Each row comes from the steps of one walk. Every step used is in the known rows, and no mark comes twice. Write the walk behind each row, first mark first.
In the rows, zero is written as 128.
Known rows:
buni zefo nuto mamezi: [ 60 102 114 122 149 106 119 144 162 116 105 107 162 161 153 137 138  81
 132  84 146 105 154 144 123 158  97 156 185 118 148 105 148  58 100 139
 175 140 120]
mamezi mifek: [ 79 129 109 137 149 164 125 148 167 116  88 106 138 159 138 142 156 102
 149 104 116 108 158 173 127 139 127 175 146 141 160  90 175 109 103 164
 140 117 125]
vabat laro mamezi mifek zefo: [ 91 109 106 132 147 168 121 150 174 157 117  70 193 121 147 149 155 105
 158  88 122  80 177 184 126 160 117 176 141 133 167  92 173 122 110 148
 142 126  94]
mifek zefo nuto vabat laro: [ 99  51 129 172 153 161  90 128 175 148 150 104 164 153 146 118 123 119
 131  57 125  89 148 167 117 192 138 165 186 120 148 103 164  81 105 145
 140 143 135]
laro vabat: [ 82 134 131 170 145 139  79 147 177 108  80 111 116 133 130 121 137  80
 143  94 114  99 169 163 129 138 128 163 164 138 142 104 173 104  90 155
 117 125 126]
laro zefo: [102 120 125 150 134 136 120 148 162 103 101 109 118 172 132 146 135  88
 172  93 128 117 157 170 120 139 122 176 149 129 140  88 174 110  99 161
 138 136 113]
mifek zefo nuto mamezi: [ 58 100 130 135 150 135 105 159 181 121 122 113 166 177 153 140 118  76
 138  81 141 103 144 150 135 178 122 167 168 127 156 118 144  65 101 152
 152 151 111]
mifek mamezi: [ 74 144 128 122 154 116 110 159 169 102  94 114 117 165 128 156 138  86
 151  90 118 103 168 163 133 141 111 166 134 126 129  98 167  81  86 176
 133 118 129]
buni zefo nuto: [ 94 101 114 145 133 124 121 136 149 119 122 111 136 157 143 121 136  87
 145  93 133 113 154 142 125 155 101 153 186 112 154 119 144  63 106 152
 151 136 135]
mamezi mifek zefo nuto vabat buni: [ 80  82 111 178 154 209  83 124 157 147 174  98 173 143 139 101 139 145
 142  84 145  99 134 175 124 196 153 173 169 101 191 110 147  89 109 115
 138 123 110]
zefo buni vabat laro mamezi mifek: [108  70  94 122 153 175 113 132 172 148 108  94 139 120 122 146 163 112
 126  90 123  63 174 188 112 150 126 169 177 142 154  69 165 109 103 131
 150 125  99]
vabat buni zefo nuto: [ 92  98 106 161 116 141 115 138 146 133 146 108 143 139 136 114 135 106
 150 102 141 120 158 148 118 157 110 166 179  87 164 108 141  60 103 132
 153 120 127]
buni vabat nuto: [ 69 100 121 162 124 145  92 143 189 121  99 161 110 178 122 122 131 105
 157  92 129  98 163 176 123 135 162 168 146 128 118  93 158  66 117 169
 149 110 148]
buni zefo: [ 91 115 112 128 140 117 122 150 158 118 102 110 122 138 138 133 137  86
 163  99 125 112 163 149 111 139 114 159 161 119 145  98 162  86 100 161
 140 118 128]
nuto zefo: [ 73 108 117 147 145 123 118 143 155 115  89 120 130 142 142 159 129  75
 160  91 145 122 155 164 126 142 114 169 157 139 137  93 179  97  94 172
 145 116 129]
nuto mamezi mifek zefo buni: [ 59  91 104 108 187 155 125 158 183 125 124  89 145 141 145 143 136 102
 153  94 132  86 132 168 120 187 132 166 167 143 193 102 146 103  91 129
 145 135  68]
buni vabat bigus gako: [ 79  96 129 116 138 154 119 155 182  85  78 153 113 151 105 122 115  97
 173  71 107 132 163 179  96 118 155 179 129 143 134  73 191 102 114 190
 104 141 159]
mifek zefo buni: [ 96  91 122 138 158 143 111 163 175 115 143 112  99 144 131 135 109  87
 167  92 119 102 135 156 116 175 130 164 168 135 181 119 148  92  89 152
 113 133  98]
buni vabat laro: [103  70 127 135 126 150 112 136 179 133  90 124 120 143 127 142 133  98
 132  85 105  96 175 179 108 138 143 169 165 136 103  60 172  91 102 172
 141 114 134]
mifek zefo nuto: [ 92 102 132 159 137 149 108 149 169 120 137 117 140 171 147 130 113  89
 150  88 129 109 140 151 137 170 122 165 173 124 163 131 141  70 105 160
 132 148 123]
nuto vabat: [ 82 105 128 152 160 148  85 143 166 118  96 131 120 168 127 132 140  98
 141  76 121 103 155 162 103 149 141 168 158 132 136  87 188 100 103 160
 118 128 158]
mamezi mifek zefo nuto vabat: [ 82  84 114 165 177 193  94 119 162 131 150 100 168 160 150 107 141 132
 134  74 138  91 127 166 129 195 143 166 177 128 180 123 150  91 112 137
 142 140 121]
zefo buni vabat laro mamezi: [114  66 110 126 139 148  99 147 170 142 107 113 115 131 116 150 141  88
 127  84 119  66 181 178 101 144 117 168 177 137 136  69 168  93 100 144
 136 132 116]
zefo buni vabat nuto mamezi mifek: [ 47  71  94 129 169 164 101 143 194 125 106 130 130 162 128 125 152 123
 139  92 138  74 146 187 123 165 160 162 162 142 158  85 146  70 109 123
 174 119  97]
zefo nuto: [ 90 109 124 162 134 144 110 148 165 113 107 126 126 183 138 137 131  84
 134  92 125 112 152 153 134 152 113 169 173 127 143 119 159  69 103 168
 139 145 146]
zefo nuto mamezi: [ 54 108 124 137 147 123 109 154 174 115  88 126 153 191 145 151 134  75
 123  85 134 103 156 154 134 155 111 169 171 131 143 106 161  68 102 156
 157 147 135]
zefo buni vabat bigus: [ 97  65 116 126 160 150 106 148 179  99 116 152  95 143 113 116 116 102
 156  85 119 105 151 173  86 139 138 164 173 134 147  92 166  77 103 166
 119 125 124]
mamezi mifek zefo: [ 78 120 113 138 155 166 123 147 174 125 127  94 152 139 148 133 136 109
 167 102 123 107 145 171 129 165 138 174 144 138 175 107 156 111 103 156
 134 125 102]
gako bigus: [ 81 135 124 123 126 124 114 171 177  97  66 129 103 177 114 147 132  72
 161  88  95 119 165 153 126 137 141 173 153 139 137 110 190 110  97 177
 116 144 162]
mamezi mifek zefo buni vabat: [ 97  73 110 128 164 187 115 138 177 125 144 106 111 125 130 121 124 116
 151 100 127  88 127 175 115 183 155 164 181 145 176  98 126  97  96 135
 140 122  79]
buni vabat laro mamezi mifek: [ 97  92 107 126 136 176 114 127 167 149  86  96 163 129 129 152 168 107
 129  87 126  74 188 191 119 134 128 178 155 138 131  58 176 115 112 150
 156 118 118]

Which walk is each row?
[100  73 116 164 146 153  80 131 159 150 113 104 174 166 137 143 156 103
 114  53 130  74 180 171 114 158 111 166 176 121 139  91 191  87 113 142
 143 155 160] | zefo nuto vabat laro mamezi
[ 50 117 107 133 161 156 124 145 170 118  95 102 173 181 154 145 159  96
 118  88 137  98 152 166 142 164 117 170 169 137 160 100 161  83 104 143
 170 142 120] | zefo nuto mamezi mifek
[116  40 124 132 148 155 107 142 185 141 144 114 102 123 126 132 108 105
 146  84 110  81 148 173 105 182 147 162 187 136 141  81 141  87  94 146
 134 124  92] | mifek zefo buni vabat laro
[ 85  94 108 148 144 144  90 131 146 139 136 112 136 114 125 110 141 122
 160  87 138 107 161 156  90 157 135 169 166  93 156  78 169  91 101 126
 135 103 133] | nuto vabat buni zefo
[103  69 127 131 149 158 100 150 177 120 141 128  87 137 122 123 106  91
 152  92 124  91 133 161 108 173 148 165 178 138 160 102 130  83  96 150
 123 127  94] | mifek zefo buni vabat
[ 53 105 112 166 141 124  82 134 161 132 119  92 170 110 143 101 144  98
 134  92 156  97 168 153 125 164 110 156 195  96 160 101 139  63  91  98
 162 125  96] | laro vabat buni zefo nuto mamezi
[ 63  73 110 104 177 170 114 145 183 125 128 102 137 130 136 132 131 108
 138  89 139  81 130 175 116 186 150 166 180 148 167  85 128  93  93 124
 156 123  66] | nuto mamezi mifek zefo buni vabat
[ 87 105 114 154 150 181 120 137 165 127 140  95 165 160 154 122 133 109
 147  99 133 105 136 163 145 181 129 169 166 131 180 130 137  87 109 148
 147 140 110] | mamezi mifek zefo nuto
[ 88 117 106 141 116 131 115 149 148 132 127 106 131 116 129 122 135 104
 170 109 130 123 169 156 105 143 117 172 154  92 157  84 158  84  97 140
 138 102 118] | vabat buni zefo
[116  62 119 133 154 155 111 137 170  92 133 132 103 146 113 113 117 109
 174  77 134 114 146 180  80 143 141 165 171 127 145  83 162  92 103 154
 130 140  93] | laro zefo buni vabat bigus
[ 72 122 126 162 159 135  86 145 182  97  89 126 142 127 127 103 129  94
 164  80 114 111 176 176 107 127 129 165 152 129 145 107 190  97  99 166
 107 128 131] | laro vabat bigus
[ 51 109 117 206 147 126  77 129 180 119 101 125 138 132 140 122 138  96
 167  88 156 102 167 178 143 148 136 156 153 131 141 113 174  84  93 148
 148 112 122] | laro vabat nuto zefo
[118  94 114 144 150 138 120 157 164 103 123 109  89 159 125 139 129  92
 168  90 125 106 144 164 109 161 123 168 171 130 163  99 161 108  91 139
 127 143  90] | laro zefo buni
[ 69  65 109 142 152 132  99 144 193 112 123 137 111 179 121 129 130 109
 162  80 152  88 145 181 111 163 155 160 164 130 136  81 145  73 106 121
 171 134  85] | laro zefo buni vabat nuto mamezi
[ 89  67 110 149 172 137  99 120 155 114 142 124 167 149 137  93 133 127
 153  60 139 110 155 159  90 155 117 150 185 104 153 117 175  62 117 153
 142 136 153] | buni zefo nuto vabat bigus
[ 82 124 106 152 147 179 112 140 156 133 137  83 186 159 152 137 148 100
 146  93 146  89 154 165 144 164 107 172 154 126 189 131 145  93 116 138
 149 150 106] | laro mamezi mifek zefo nuto
[ 82  61 115 158 142 154  86 147 196 123 155 147  93 158 121 112 107 114
 168  93 133  88 140 170 117 179 170 156 161 128 159 113 130  62 109 147
 137 123 103] | mifek zefo buni vabat nuto
[ 75 129 123 182 127 153  73 150 171 123 100 114 123 115 123 113 137  95
 151 102 123 105 176 169 120 143 137 176 157 113 153  93 169 102  88 134
 111 111 118] | laro vabat buni
[ 95  92 103 135 174 175 126 152 172 121 138  91 121 134 139 128 132 113
 162 102 120  93 131 168 119 180 134 167 167 139 199 114 144 105  93 141
 129 129  80] | mamezi mifek zefo buni
[ 92  53 127 135 130 141 110 123 178 127 110 105 158 171 139 140 134  98
 120  67 145  94 164 179 120 168 131 169 186 125 103  62 151  77 105 134
 187 150 100] | buni vabat laro zefo nuto mamezi
[ 75 148 104 130 147 160 117 150 155 128  86  95 163 157 135 154 169  88
 149  99 128  91 176 172 128 131 113 180 135 134 169  98 180 121 111 154
 139 130 125] | laro mamezi mifek
[ 82  72 109 157 139 150  91 146 193 115 118 157  81 168 115 119 125 107
 151  93 127  88 150 172 116 149 155 158 166 132 147  99 149  60 109 152
 141 122 126] | zefo buni vabat nuto
[114  59 117 125 145 154  97 148 174 148 139 101 130 118 120 141 124  91
 145  79 123  65 169 177 105 169 129 166 174 132 153  82 147  94  99 137
 134 131  91] | mifek zefo buni vabat laro mamezi
[116  91 125 148 127 131 126 145 173 126 108  92 136 155 135 148 140  97
 167  81 117 108 171 183 112 145 124 174 151 123 127  67 183 112  99 158
 145 135 106] | vabat laro zefo
[128  41 114 152 171 151 101 129 169 130 137  94 113 145 126 131 140 123
 151  59 117  86 153 182  89 176 136 163 187 122 150  71 183 114  93 124
 134 140 102] | nuto vabat laro zefo buni
[ 59 104 107 137 129 123 110 149 154 133 128 104 165 144 143 128 140  98
 139  92 151 109 162 151 117 163 105 164 177  93 161  94 142  54 101 121
 172 126 111] | vabat buni zefo nuto mamezi
[ 76  63 100 153 158 181 100 139 195 135 157 124 116 146 127 106 128 137
 168 100 136  82 132 185 125 181 173 160 161 133 176 112 126  76 112 133
 149 116  84] | mamezi mifek zefo buni vabat nuto
[ 60 125 122 198 138 138  68 145 194 115  95 129 127 154 131 110 141 100
 161  92 124  89 171 173 138 136 147 161 145 129 141 117 174  81 103 150
 128 119 129] | laro vabat nuto
[ 27 116 105 143 162 154 114 154 204 133 118 107 181 167 151 132 145 121
 173  89 142  94 153 180 138 171 157 171 124 133 165 106 155  80 111 145
 167 119  98] | vabat nuto mamezi mifek zefo
[ 95 112 115 132 129 129 111 158 167 140  85 102 156 150 132 164 152  77
 146  81 113  89 196 173 117 130 105 177 141 128 133  78 196 106 103 165
 134 131 137] | vabat laro mamezi
[ 53 105  90 136 146 151 126 136 155 138 130  85 193 132 152 121 162 123
 137 103 157 108 159 162 122 170 113 166 174  98 176  92 140  71 103 109
 183 119  93] | vabat buni zefo nuto mamezi mifek
[115  47 118 131 142 148 109 143 182 128 111 121  90 133 117 136 127 100
 131  86 105  84 159 174 104 160 136 164 187 138 131  64 162  88  92 150
 136 123 113] | zefo buni vabat laro
[ 88  72 111 137 166 143 113 132 158 100 121 121 151 148 124  94 128 123
 170  48 124 126 150 161  88 152 129 160 164 114 161 103 189  84 117 152
 125 153 171] | buni zefo nuto vabat bigus gako
[ 44 122 115 112 172 153 125 157 183 129 103  88 175 147 154 149 139  98
 154  90 132  99 149 171 130 170 136 176 143 142 164  94 155 107  98 149
 156 122  89] | nuto mamezi mifek zefo
[ 43  87  95 135 180 153 113 160 203 132 140 103 155 157 145 128 139 124
 172  91 139  81 138 178 131 187 149 166 148 135 189 118 146  78 103 126
 163 127  74] | vabat nuto mamezi mifek zefo buni
[ 91 114  99 134 173 169 117 159 162 134 138  79 151 128 136 144 145  99
 159  97 133  77 152 170 122 169 116 168 156 139 204 119 153 116 101 131
 128 138  80] | laro mamezi mifek zefo buni
[ 83  81 122 149 161 164 100 143 173  94 107 141 143 176 119 107 124 114
 158  45 115 128 151 173 101 146 141 170 150 128 161 104 205  91 119 167
 107 162 182] | zefo nuto vabat bigus gako
[ 70  75 101 175 152 121 109 147 174 119 124 140 107 155 134 141 128 100
 174  91 152 104 147 172 127 162 129 158 159 133 166 114 168  69  94 151
 154 116 115] | vabat nuto zefo buni
[104  29 114 136 148 139 116 126 166 135 113 118 105 110 128 146 124 102
 137  83 139  95 154 180 107 169 131 160 195 144 127  61 161  87  86 148
 157 115 102] | nuto zefo buni vabat laro
[114  65 118 121 151 161 125 151 178  81 118 134  88 148  99 117 109 109
 191  67 119 125 144 185  84 140 153 174 151 136 154  76 174 115 108 154
 112 157 112] | laro zefo buni vabat bigus gako
[ 98  53 113 166 170 191  98 115 169 154 154  80 182 145 155 113 148 141
 128  64 126  84 145 183 126 199 144 163 181 124 164 101 162  94 109 131
 154 140 117] | mamezi mifek zefo nuto vabat laro
[ 92  62 115 139 152 137 107 133 162 113 112 133  91 126 126 143 118  88
 143  90 152 107 136 169 112 162 126 159 191 145 141  80 151  86  89 152
 148 117 102] | nuto zefo buni vabat
[ 88  49 112 131 169 140 110 134 168 106 120 145 110 121 121 126 112 100
 163  79 149 115 147 177  92 148 129 160 180 141 148  88 167  76  94 165
 139 120 110] | nuto zefo buni vabat bigus
